Each row was made from one small tree. The marks that hang from a mark follow it in brackets, in alphabetical order. Every link used is in the known rows. Write each row's tree.
In the rows, 128 means zero.
Known rows:
H{C{K W} V}: 120	95	100	118	119	75	122	170	102	106	99	60	135	70	104	142	51	122	128	84	108	134	171	84	117	141	108	185
A{C{H K W}}: 131	86	122	164	147	89	131	133	169	138	116	164	145	110	125	118	48	131	113	107	78	130	140	78	91	95	132	170
V{H{C{E J K}}}: 105	124	86	115	134	87	111	168	167	98	73	172	110	70	126	130	73	153	104	85	111	146	110	86	121	141	105	160
W{C{K}}: 97	106	124	118	170	102	134	185	113	132	113	142	123	66	157	85	55	161	110	64	87	136	95	107	57	144	101	163
C{A E{M} W}: 121	102	85	160	149	133	142	196	64	151	42	217	133	118	96	83	96	122	52	115	98	125	146	80	135	117	102	184
E{C{W} M}: 109	58	129	117	165	112	139	124	135	134	116	126	120	109	161	106	63	135	130	69	89	134	135	79	107	80	122	142
M{E{C{H J{R}}}}: 103	50	107	84	151	83	117	103	205	139	144	140	108	121	129	99	50	164	152	72	103	144	101	109	70	84	120	107
E{C{H J}}: 100	62	127	75	168	74	110	113	193	123	122	174	102	100	162	122	64	141	150	62	88	141	104	93	77	95	120	134
M{E}: 115	88	102	119	150	102	132	153	177	151	138	131	117	104	131	106	59	163	115	103	105	143	75	113	73	115	116	107
B{A{C{E}}}: 122	118	147	146	166	101	116	142	144	128	121	195	122	95	91	104	66	138	84	156	108	132	158	82	111	139	116	135
V{H{C{J}} K}: 88	116	101	132	140	96	100	192	184	114	109	110	91	73	183	154	71	177	111	94	128	160	112	106	126	134	96	129
B{A}: 124	111	142	120	152	96	126	153	132	124	124	142	113	83	97	112	58	143	103	135	113	137	142	95	109	158	107	141
E{C{J K} M}: 112	60	142	94	166	95	123	126	163	123	106	137	105	105	151	97	47	161	145	43	91	137	112	83	94	78	122	150
E{M}: 128	89	136	118	163	114	136	156	136	144	124	129	107	112	163	117	48	156	99	86	98	137	102	88	104	110	116	136
W{C{E J}}: 81	108	119	82	194	105	120	182	106	132	100	211	98	91	147	100	83	152	89	88	95	141	123	116	77	144	99	163
W{C}: 86	102	126	98	182	106	132	177	116	139	126	151	111	75	175	100	68	157	102	82	91	138	95	114	61	144	101	135
V{H}: 108	108	97	132	144	96	127	183	185	123	109	158	117	54	149	136	92	162	105	99	114	144	60	94	113	127	106	124
K{C{A J{R}}}: 97	73	95	110	148	88	127	162	189	127	90	171	111	108	113	85	60	165	112	107	104	132	89	108	100	122	113	142
E{C{A K} M}: 115	67	130	134	151	108	129	149	140	137	87	142	127	94	150	66	50	162	125	42	87	126	78	72	88	80	113	130
K{C{A H{V} W}}: 125	72	91	148	139	67	143	149	134	127	82	126	148	96	108	119	59	142	114	91	96	127	65	87	111	131	111	157
A{C{E J{R}}}: 99	90	122	121	174	106	104	155	197	137	123	241	105	123	123	102	78	142	91	141	99	133	172	93	101	89	127	148
A{C{J{R} K}}: 105	77	130	122	156	97	113	155	213	135	129	188	112	110	118	98	54	155	119	119	94	133	157	98	89	84	130	150
A{C{E J{R} K}}: 110	94	120	142	161	102	106	160	194	130	110	231	117	116	106	88	65	147	100	123	93	131	171	86	95	89	127	175
C{J{R} W}: 96	59	94	76	145	106	131	164	156	130	116	161	95	123	96	121	79	126	124	126	110	142	221	117	127	106	119	190
W{C{A J{R}}}: 66	76	114	64	173	109	122	184	122	148	102	182	95	90	135	78	74	169	100	87	103	135	123	125	76	126	96	132
H{C{E} V{K}}: 110	120	109	143	144	86	93	197	110	114	112	98	113	78	155	147	66	140	100	95	121	142	159	85	119	146	96	161
H{V}: 120	88	120	115	153	81	120	196	138	135	132	111	122	57	129	145	88	147	115	101	115	134	91	95	102	122	106	136
V{H{C{E}}}: 103	129	85	128	138	95	114	166	164	104	87	169	114	67	146	135	80	147	95	95	112	143	101	83	120	144	103	140
H{C{E W} V{K}}: 110	113	97	147	137	91	105	195	88	113	101	88	122	84	136	152	75	122	100	105	120	141	195	86	135	145	97	186
A{C{E H K W}}: 136	102	113	184	153	94	125	141	152	133	97	207	148	115	114	108	58	122	94	110	77	128	154	69	99	102	128	193
C{H}: 133	92	121	118	150	79	124	137	161	135	127	149	118	107	160	134	44	141	117	79	90	138	91	90	84	127	114	152

Which tree is each row?
105	106	99	85	152	106	120	141	106	111	76	164	97	133	121	130	52	113	92	105	99	142	209	91	131	139	113	191
H{C{E{M} J W}}
112	106	112	168	170	116	126	163	155	141	108	222	134	109	125	112	89	119	79	149	88	130	158	82	104	102	127	159
A{C{E W}}
116	125	91	141	131	95	118	164	152	102	78	152	120	70	137	123	62	154	98	76	108	142	100	75	122	139	104	157
V{H{C{E{M} K}}}
99	64	93	121	147	106	134	142	168	151	112	145	128	100	120	85	76	152	128	91	101	137	86	106	77	93	115	100
M{E{C{A W}}}
116	38	102	69	136	65	123	130	137	128	125	123	107	121	83	157	66	128	143	96	114	140	202	104	132	99	116	194
C{H{V} J{R} W}
115	59	117	139	145	114	141	146	118	137	76	133	135	100	133	72	58	145	124	52	87	126	115	74	104	80	116	154
E{C{A K W} M}
121	85	142	150	164	79	109	147	186	147	148	147	128	97	161	144	60	154	110	111	96	134	102	84	89	92	123	117
A{C{H{V{K}}}}
98	82	103	61	140	73	115	160	115	111	103	90	105	86	102	169	68	121	125	106	117	141	188	102	129	137	110	161
H{C{J W} V}
92	64	100	110	144	98	127	165	151	128	70	178	123	85	106	83	85	135	137	76	92	132	129	96	95	93	114	163
E{C{A J K W}}
105	105	120	123	139	81	99	190	129	119	131	51	109	74	165	156	55	149	118	92	122	144	144	95	111	140	99	138
H{C V{K}}
132	109	141	150	159	91	123	119	128	127	114	187	130	108	80	117	59	126	90	150	103	132	178	78	121	137	117	155
B{A{C{E H W}}}
97	111	125	115	191	116	130	174	85	138	107	184	113	92	167	89	69	154	79	75	91	135	109	98	79	141	99	157
W{C{E{M}}}
118	88	97	131	167	92	141	145	137	115	76	180	118	127	106	113	67	136	99	108	96	136	126	93	126	131	118	196
K{C{E{M} J W}}
125	106	150	118	168	83	110	118	151	125	117	202	112	113	84	120	55	140	95	146	106	136	161	85	114	134	117	143
B{A{C{E H J}}}
109	82	122	132	158	99	128	157	180	136	108	184	123	106	106	118	69	136	112	130	89	134	162	97	102	93	132	167
A{C{J K W}}
101	110	110	106	150	79	87	191	122	111	104	115	95	88	141	157	70	144	106	98	126	147	171	97	126	141	97	165
H{C{E J} V{K}}
122	83	138	121	160	77	113	131	200	135	120	186	119	115	130	123	43	153	121	99	83	135	116	89	83	92	131	150
A{C{H J K}}
139	82	87	162	113	90	143	169	102	140	55	150	152	101	92	92	50	130	109	70	84	126	114	82	102	121	107	201
C{A H K W}
98	104	88	109	129	111	127	167	114	125	76	137	118	103	126	110	57	118	95	109	96	133	163	94	109	145	108	150
H{C{A W}}
116	111	88	167	156	96	131	180	150	126	66	206	135	96	125	76	72	147	80	106	93	127	56	86	97	143	106	155
K{C{A E}}
100	105	126	100	184	105	127	175	91	128	86	187	106	95	138	85	58	162	94	60	91	138	121	104	80	136	100	189
W{C{E{M} J K}}
103	82	110	139	145	100	120	174	168	130	87	169	132	68	141	66	72	149	130	62	87	127	80	83	71	98	110	135
E{C{A K}}
128	60	133	132	147	92	127	117	140	136	88	138	130	107	155	78	31	161	132	22	82	126	69	65	85	79	114	137
E{C{A H K} M}
104	121	90	104	135	100	106	177	124	111	47	195	107	106	108	90	49	135	91	88	96	135	153	90	103	147	103	181
H{C{A E J K}}
120	72	101	111	154	65	140	119	169	115	99	144	121	122	119	135	47	137	129	95	91	140	104	100	109	133	123	180
K{C{H J W}}
108	89	103	104	136	98	122	206	148	139	57	190	110	88	92	83	69	163	106	88	100	134	92	107	94	119	104	165
C{A J K}
120	103	155	120	158	88	118	138	161	124	120	168	115	94	79	109	52	151	109	145	108	136	158	93	107	132	118	140
B{A{C{J K}}}
92	73	89	86	148	111	135	195	120	149	61	194	105	108	86	113	99	131	94	129	107	137	147	118	123	115	107	159
C{A J W}
128	68	93	129	128	79	136	169	88	150	78	135	142	92	95	133	80	127	104	93	103	127	107	88	118	116	103	157
C{A H{V} W}
99	55	116	82	161	79	122	111	169	123	111	164	111	108	141	129	71	124	150	73	87	141	142	95	94	94	122	157
E{C{H J W}}
112	52	130	100	159	101	136	125	140	123	97	130	113	112	131	104	53	144	144	54	89	137	149	85	110	78	124	174
E{C{J K W} M}
101	94	131	76	193	92	121	139	93	134	100	195	98	116	156	112	54	158	94	60	89	141	115	104	83	133	102	167
W{C{E{M} H J}}
98	121	70	135	129	102	122	179	137	113	61	178	123	70	121	123	90	139	85	103	113	139	113	84	131	141	100	143
V{H{C{A E W}}}
131	98	137	155	174	96	116	123	164	145	121	214	127	129	152	117	53	141	83	108	83	129	116	69	95	92	127	140
A{C{E{M} H}}
110	116	87	107	136	98	118	159	115	101	64	167	110	114	104	115	50	112	105	95	93	141	209	90	117	151	112	221
H{C{E J K W}}
114	106	124	143	170	99	110	168	184	132	99	235	119	107	116	101	72	145	93	122	89	133	138	87	91	99	127	168
A{C{E J K}}
99	89	116	56	146	68	103	162	139	111	114	95	97	81	123	163	61	139	126	94	118	141	151	101	112	137	108	138
H{C{J} V}
121	89	149	110	160	83	123	112	147	128	123	165	115	111	77	132	54	135	108	151	107	136	176	93	120	130	121	142
B{A{C{H J W}}}
131	105	98	156	160	124	142	170	83	134	82	189	126	122	117	111	84	113	73	112	95	134	174	79	132	121	113	205
C{E{M} W}
92	119	80	106	138	95	110	175	160	111	64	194	105	72	128	128	88	154	89	99	116	143	96	91	126	139	99	132
V{H{C{A E J}}}
